Each row comes from the steps of one path. Every step used is in the known rows, and no mark comes twice. Write the path behind each row, first mark first.
Known rows
danug-sigi-rezo-nufubus: [  7  -7 -13  22   9  19 -17  18 -18  -8   1   9  -5  -2  -7   0 -15  -3
   2  13  16   2   2 -13   9   8  26  10  21  19  14]
danug-nivog-sigi: [ 12   6  -7  20  12  -2  -4 -11 -20   3  25  10  14  -6   0  -8  -1  23
   5   6   6  16  -6   1  11   6  18 -27 -19  30  -7]
nufubus-nivog: [ 12 -16   8  13  14  16 -21 -12  -6  -4   1   3  14  27  -1  10   9   0
   3  17   4  12  -9  -7  -3  -1  16 -22  -8  29  -6]
rezo-nufubus: [  1  -5 -12   4   0  -7 -17  -3 -10  10   9   7  -8 -12  -7   7  -5  13
  12  15  19   9  -3  -8   2  -2  23   6   7  -1   2]
tekab-nofuv-danug: [ -4 -14   3  14  -9  18 -16  -3   2 -47   8   7  -5  21   5  -1   4  12
  17  -2   7  -4  -5 -12   0   3  15  12 -10  -2 -10]
tekab-nofuv-vufof-nivog-sigi-rezo: [  2 -24  29  33  -3   7  -5   9 -20 -24 -23   8  -9  -5   2 -23   9  11
 -10 -11   7  21 -14 -12  15  24  23  23 -10   9 -18]
lipul-danug-nofuv: [ -1  12  31  -1  -1  -6 -10   3  10  39  29   2  10 -15  -2 -17  32  34
  10  27  13  14  -6  -6   3  -1  30 -14 -16  -4  -3]
rezo-nufubus-nivog-vufof-nofuv: [ 14  -8 -33  14   3  24 -33 -13   3  -8  40  10   5  -5   2  12  21  15
  -8  16  28  22  -3 -11  -1  17  18  -5   4   4  23]
nufubus-nivog-sigi: [ 15  -6   8  15  14  11 -11 -19 -21  -2   8   1   7  41  -2  -5  16   4
   3  18  10  19 -11  -2   7   3  21 -27 -14  29  -9]
lipul-danug: [  1   7  17  -7   8   1 -16  -4   1  43  18   1  -6  -5  -3  -4  29  18
   2  21   1  11  -5  -5   2   0  25 -16 -16   1 -15]
tekab-nofuv: [ -2 -14  -7  -9 -10   2 -15   5   4 -19  16   5  -1 -15   2   8   1  11
   7   3   4   9  -3 -11  -2  -2  13   8 -15  10  -4]
lipul-danug-nivog-vufof-nofuv-tekab: [ 11  11 -30  18  20  22 -24  -1  29  45  71  17   3 -75  10   3  38  42
 -25  11   2  17   0  -8   4  13  22 -21 -34  15  24]
vufof-nofuv: [  9  -3  -1 -12  -6  16 -10  -1  -9   0  26  10  14 -25   8  16  29  17
   8  11  16  13  -6  -8  -1   3  17  10 -10  15   0]
nofuv-danug-nivog-sigi: [ 10   6   4  42  13  12  -7 -20 -22 -25  21  11  11  30   2 -16   1  26
  16   3   9   5  -8   0  12  12  20 -24 -15  18 -11]
nufubus-rezo: [  2   6   7 -13 -13  -9 -14   2   2  -6   0   3   8  -9  -3   8  -3  23
  10  10  -1  19   1  -6   1   4  14  -7  -9   1   3]
rezo-nufubus-nivog: [  9 -18  -7  18  12  15 -24 -16 -13   5   7   4   1  15  -8   6  -9   2
   0  21  17  13  -6 -10  -1   2  19 -13   7  14   6]
lipul-danug-nofuv-vufof: [ -6  -6  51   0  -9  -2  -8  -1   2  40  13   2   2  -2  -2 -31  19  23
  16  23  17  19 -14  -5   4  -2  32  -6 -12   6 -15]
rezo-nufubus-nivog-sigi-danug: [  7  -7  -8   7   9   3 -14 -12 -22   7  -2   5   5  35 -13  -4  -1   3
  10  22  24  24  -8 -13  13 -21  21  -4   6   9 -12]
nivog-sigi-rezo-nufubus: [  6  -7  -1  25   4  -1  -7   1 -25   4  -3   9 -17   6  -5 -13   8  15
   8  19  26   7  -6  -8  18  17  30  20   5  -5   7]
sigi-rezo: [  7 -15  12  15   6   6 -13  10  -5  -6 -16   8   5  -1   3   4  21   9
   6  15   6   0  -7 -11   5  12  22  15  -6  14  -2]
vufof-nivog-sigi-rezo-nufubus: [  9   2   5  47  16  -8  -8   3 -26   2  -7   9 -10 -16  -7 -10  14  23
 -11   5  18  16  -6  -9  17  23  31   7   7  -8   4]
sigi-nivog-vufof: [  1   5  -2  -9   0 -15 -30   3  20 -18   3   3  -7  10  -4  -1  28  12
  25   9  20  10  -1 -10   0  -1  19 -29 -17  -8 -18]
tekab-nofuv-vufof: [ -6 -32  13  -9 -19   8 -13   2  -3 -16  -3   6  -7   0   2  -5 -11   0
  14   0   8  13 -10 -10  -1  -3  15  17 -10  14 -19]
danug-nofuv-vufof: [ -3 -15  39   6 -15 -10  -7   2  -3  -4  -5   7  13  -6   2 -20   5  16
  27  13  21  16 -13  -4   1  -6  28   2  -4  16 -10]
vufof-nivog-sigi: [ 10  17  10  23  17 -17  -5  -6 -21  -2   7   5   4 -11  -2  -4  25  21
  -3  -2   4  22  -7  -1  10   6  26 -22 -13  13 -16]
tekab-nofuv-vufof-nivog-sigi: [ -2 -12  22  16  -6  -3  -5  -3 -21 -19  -1   5  -8  -9   0 -19  -1  12
  -2 -15   6  29 -12  -6   9   7  21   2 -14  13 -26]
tekab-nofuv-vufof-nivog: [ -3 -21  20  12  -7   1 -15   3  -4 -21 -10   7   1 -25   1  -6  -5  10
  -4 -14   1  23 -11 -10   0   5  15   6  -8  13 -23]
vufof-nivog-sigi-rezo: [ 13   4  19  42  20  -6  -5   6 -21  -5 -12   7   6  -6   1  -8  32  21
 -11   2   5  15  -9  -6  16  21  28  -1  -9   6  -7]
nofuv-danug-lipul: [  4 -11   9  18  17  14  -4 -23 -12 -21  14   9  -1  18  -1 -10  20  14
  30   6   2 -16  -3  -5   0  18  16  -8 -13 -13 -21]
nofuv-vufof: [ -1 -21  23  -1  -6  -1 -13  -5 -12   0 -14   6   0   8   1  -6   0   1
  22   7  10  12 -13  -4   1  -3  22   2  -5  21 -23]
nivog-sigi: [  6   7   4   2   4 -12  -4  -7 -21   4  12   4  -5  11  -1  -4  18  14
  15  12  11  13  -7  -1  10  -1  26  -8 -15  16 -12]
lipul-danug-sigi-rezo-nufubus: [  4   4   0  14  12  24 -18  16 -12  36  12   5 -16   4 -12 -12   0   5
 -10  23  10   5   1 -15  12  12  30   2  15   5  11]
vufof-nivog: [  7   6  11  21  17 -13 -16   1  -5  -2  -1   6  13 -26  -1  11  19  19
  -7  -2  -1  16  -6  -6   0   4  20 -18  -7  12 -15]
nofuv-vufof-nivog: [  3 -12  29  21   9  -7 -15  -3 -13  -1 -19   6   8 -15  -1  -4   6   9
   4  -6   2  21 -14  -5   1   3  22  -8  -2  15 -27]

Which path is each row?
[ -1 -23  -4  11   4  24  -5 -17  -3 -39  24   9  -8   7   1 -10   9  17
  22  -1   1 -14   0 -11  -2  22   8   7 -18 -18 -16] | tekab-nofuv-danug-lipul
[  6   6   2  19   9  23 -15   2 -12 -38   7   7   4  36   0  -2  -3  -1
  22   1   5  -3  -2  -6   4  -3  23 -16   7  26 -11] | nofuv-danug-sigi
[ -1  14  61  24   2 -13  -1  -4 -15  39  13   2   1  -9  -5 -45  30  34
  -1  10  14  35 -16  -1  15   6  37 -20 -16   0 -24] | lipul-danug-nofuv-vufof-nivog-sigi
[  9   6 -23  -5  -2   2 -24   2  10 -13  33  11  11 -27  10  14  43  23
   6   6  16  16  -1  -7  -1  11  20   1 -13   2   9] | nivog-vufof-nofuv
[  1  24   2 -16   6   4 -33  11  19  17  25  -2 -15  15 -12 -16  24   4
  12  14  12  15   4 -12   5  -3  24 -52 -14   3 -20] | lipul-danug-sigi-nivog-vufof
[  6   2  -6 -19 -12   6 -26   2  17 -22  27   8   1  -8   3   3  42  17
  21   9  30  16  -2 -13  -2   3  16 -14 -19  -4  -8] | sigi-nivog-vufof-nofuv
[  4   0  33  24   8 -13  -6  -9 -29   4 -10   6  -2   1  -3 -18  11  11
   6  -8   9  28 -14   1  11   7  28 -13  -9  18 -29] | nofuv-vufof-nivog-sigi
[  6  23  -2 -28  -5  28 -29  10  15  12  48   4  -6  -2  -5 -10  38   9
   7  13  22  21   3 -14   3   2  23 -37 -15   8  -8] | lipul-danug-sigi-nivog-vufof-nofuv
[  4 -17  -4  23   5   6 -16   9 -11   4 -10  10  -9  -9  -4   1   3  13
   7  20  20   1  -4 -13   7  14  25  24  10  -6  10] | sigi-rezo-nufubus
[ -1  -4  -7  12  -6  30 -15   8  -5 -57  18   7   0  31   2  -2 -15  -1
  14  -7   2  -1   0 -12   1  -2  17   0   1  21  -5] | tekab-nofuv-danug-sigi
[  3   7   2 -12   3 -20  -6   3 -16   3  -7   6   8  11  -4   0  19  13
  24  10  11  18  -7  -9  13 -26  22   4 -11  10 -30] | nivog-sigi-danug
[ 11  -8 -14  44  11  10  -8  -2 -27   9  10  14   1  -9  -5 -15 -11  25
  -4  13  19  10  -4  -7  18  24  22   2   0  10  13] | danug-nivog-sigi-rezo-nufubus
[  4 -18  41   9  -7   2  -5  -6 -15  -5 -14   5  27  44  -4 -27   9   7
  25  20  26  33 -19  -9  13 -27  26  -2  -6  25 -24] | nufubus-nivog-sigi-danug-nofuv-vufof
[  2 -15  -9  31  -2  29 -16  -8   1 -45  21  12  11   7   5  -3 -16  23
   6  -7   1  -1  -3 -11   1   9   8  -6 -15  10  -4] | tekab-nofuv-danug-nivog
[ -5 -11  21   1  -9 -10  -6   7 -15 -17 -18   7   5  -8  -4 -16   4  12
   7 -16   6  33 -12 -14  13 -19  19  14  -9   8 -41] | tekab-nofuv-vufof-nivog-sigi-danug
[  4  17   7  -9  11  14 -16   7  -5  35  27   1  -4   3  -6  -4   9   3
  -1  15  -4  12   0  -6   6  -4  26 -27  -4  27 -11] | lipul-danug-sigi
[ 15 -11 -26  20  18  30 -26  -6  22  -4  43  13   7 -28  12  19  40  16
 -14  12  11  16  -5 -11  -2   4  21  -7 -23  26  26] | nufubus-nivog-vufof-nofuv-tekab
[  4 -14  26  47   7  -1  -9   0 -35   3 -26  10 -16  -2  -7 -26   0  14
  -2   0  23  21 -14  -8  17  23  32  15  11   0 -10] | nofuv-vufof-nivog-sigi-rezo-nufubus
[ 17  -8 -18   9   7  25 -29 -10   9 -17  31   8  22   4   9  14  38  12
  -7  11  15  21  -6  -9  -3  14  15 -14 -12  17  11] | nufubus-nivog-vufof-nofuv
[ 10  17 -20  14   2  30 -23   4   1 -53  37  13  11  15  10   2  25  10
  12  -5  14   5   2  -9   2  11  24  -9   2  14   8] | nivog-vufof-nofuv-danug-sigi
[ 17 -17  16  34  18  23 -10  -8 -21  -7 -11   4   4  44   0  -8  23   4
  -3  21  11  11 -13  -7  13  18  24  -4 -10  27   0] | nufubus-nivog-sigi-rezo
[ -2  -1   7   2   4 -18  -5  21  21   6   9  13  19 -49   2   7  22  25
  20  17  14  10  -6 -14   5 -41  28  15 -16  11   3] | sigi-danug-nofuv-tekab
[  8  -1   0  37  15  15 -10  -5 -22  51  23   9  -9  -9  -9 -29   3  33
 -14  24  16  13  -5  -7  21  27  27  -9  -6  -4   9] | lipul-danug-nivog-sigi-rezo-nufubus
[  4   3   4   1 -10  21 -29  -6  13 -49  19   9  -1  27   7  -4  44  20
  34   5  33   4  -4 -14   0   9  19  -9 -14 -18 -12] | sigi-nivog-vufof-nofuv-danug
[  9  -5  12  20   6   0  -3   3 -21  -3  -8   7  -5  14   2  -8  26  13
   8  14  13   7  -8  -6  16  14  28  12 -12  10  -4] | nivog-sigi-rezo
[  8  16   7  13  17   5  -7 -14 -13  48  38   5   3  -1  -5 -20  13  30
  -8  16   2  19  -5   0  14  11  22 -37 -25  16 -13] | lipul-danug-nivog-sigi
[  8  -3 -12   2   9  -5 -16   6   0   1   2  13  35 -20  -2  12  -3  19
  11   5   1  13  -3 -11   5 -21  10 -13  -9  21 -19] | sigi-danug-nivog
[ -6 -15  35 -10 -16 -16  -8  13   1  -5 -20   9  28  -2  -1 -14   5  15
  35  12  22  21 -13 -12   5 -31  24  17  -1   9 -26] | sigi-danug-nofuv-vufof
[  8   2 -30   7   7   6 -20   5  22  -1  44  17  -4 -63  14  20  43  26
  -1   6  12  10  -1  -9   1   1  25   9 -24  12  23] | nivog-vufof-nofuv-tekab
[  3  19  15  28  16 -29   3  15   4   6  11  13  16 -58   0  -6  33  37
   2   3  12  24  -8 -11  15 -31  35  -1 -19  11  -5] | vufof-nivog-sigi-danug-nofuv-tekab
[ 11  -8  -5  23  11  10 -13 -22 -28   7  14   3  -8  33  -9  -9  -4   6
   1  21  22  20  -8  -5   9   4  24 -15   2  15   5] | rezo-nufubus-nivog-sigi
[  1  -2   7  18   6  -9  -5  11  18   5  24  11   6 -53   5   2  18  29
  13  19  14   5  -6  -7   1 -16  31   2 -20  17  18] | danug-nofuv-tekab
[  2   4  19   4   0  27 -19   3  -8 -45  -1   3  -3  52  -7 -10  -1  -6
  40   5  20  -4  -3 -12   3 -10  19 -29   1  18 -25] | nofuv-danug-sigi-nivog
[ 14   5 -13  33   5  42 -24  15   1 -58  18  16  10  17  12  -1  35  10
   7  -1  16  -2   0 -14   8  27  26  12   5   8  16] | nivog-vufof-nofuv-danug-sigi-rezo
[ 14   5   1  31   0  33  -2 -20 -27 -25  41  16  19   9  10  -9  16  33
  12   2  19  10  -9  -3  12  18  18  -7 -15  22   1] | vufof-nofuv-danug-nivog-sigi
[  9  -7 -28  25  16   3 -36 -13   8  -6  15   6  -1  16  -6   4   5   9
  -4  16  17  16  -2  -8   0  10  21 -23   4   0  14] | rezo-nufubus-nivog-vufof
[  7   5 -11  16  -2  16 -24  -7   7 -40  28  13   7   7  13   5  45  24
  17   1  19   4  -4  -9   0  18  22   3  -9  -9   3] | nivog-vufof-nofuv-danug
[ 13 -30   2  36  15  28 -22  -4 -13  -2 -11   7   2  23  -6   2   0   2
  -5  25  19   5  -9 -13   5  16  21   8  11  10  16] | sigi-rezo-nufubus-nivog
[  7  -5   0  -1   0  25 -18 -20   7 -42  34  11  -4  12   2 -14  48  23
  39   5  28  -7   0 -12  -2  29  12 -16 -22 -32 -18] | sigi-nivog-vufof-nofuv-danug-lipul
[ 12 -10   5  28  22  48 -23   4 -11  32   8   3  -7  29 -13 -12  -2  -6
 -20  29  11  11  -3 -15  11  14  26 -14  16  22  14] | lipul-danug-sigi-rezo-nufubus-nivog
[  1  15  -1  11   4  15 -33   6  11 -57   6   5  -5  54  -5 -13  12   0
  34  -1  19  -1   2 -11   3  -2  23 -40  -3   3 -19] | nofuv-danug-sigi-nivog-vufof
[ 10   6   0   8  -3  44 -13   1 -17 -39  29  12  13  18   7   5  12   5
  17   1  15   3  -4  -9   3   3  21   1   6  29   1] | vufof-nofuv-danug-sigi
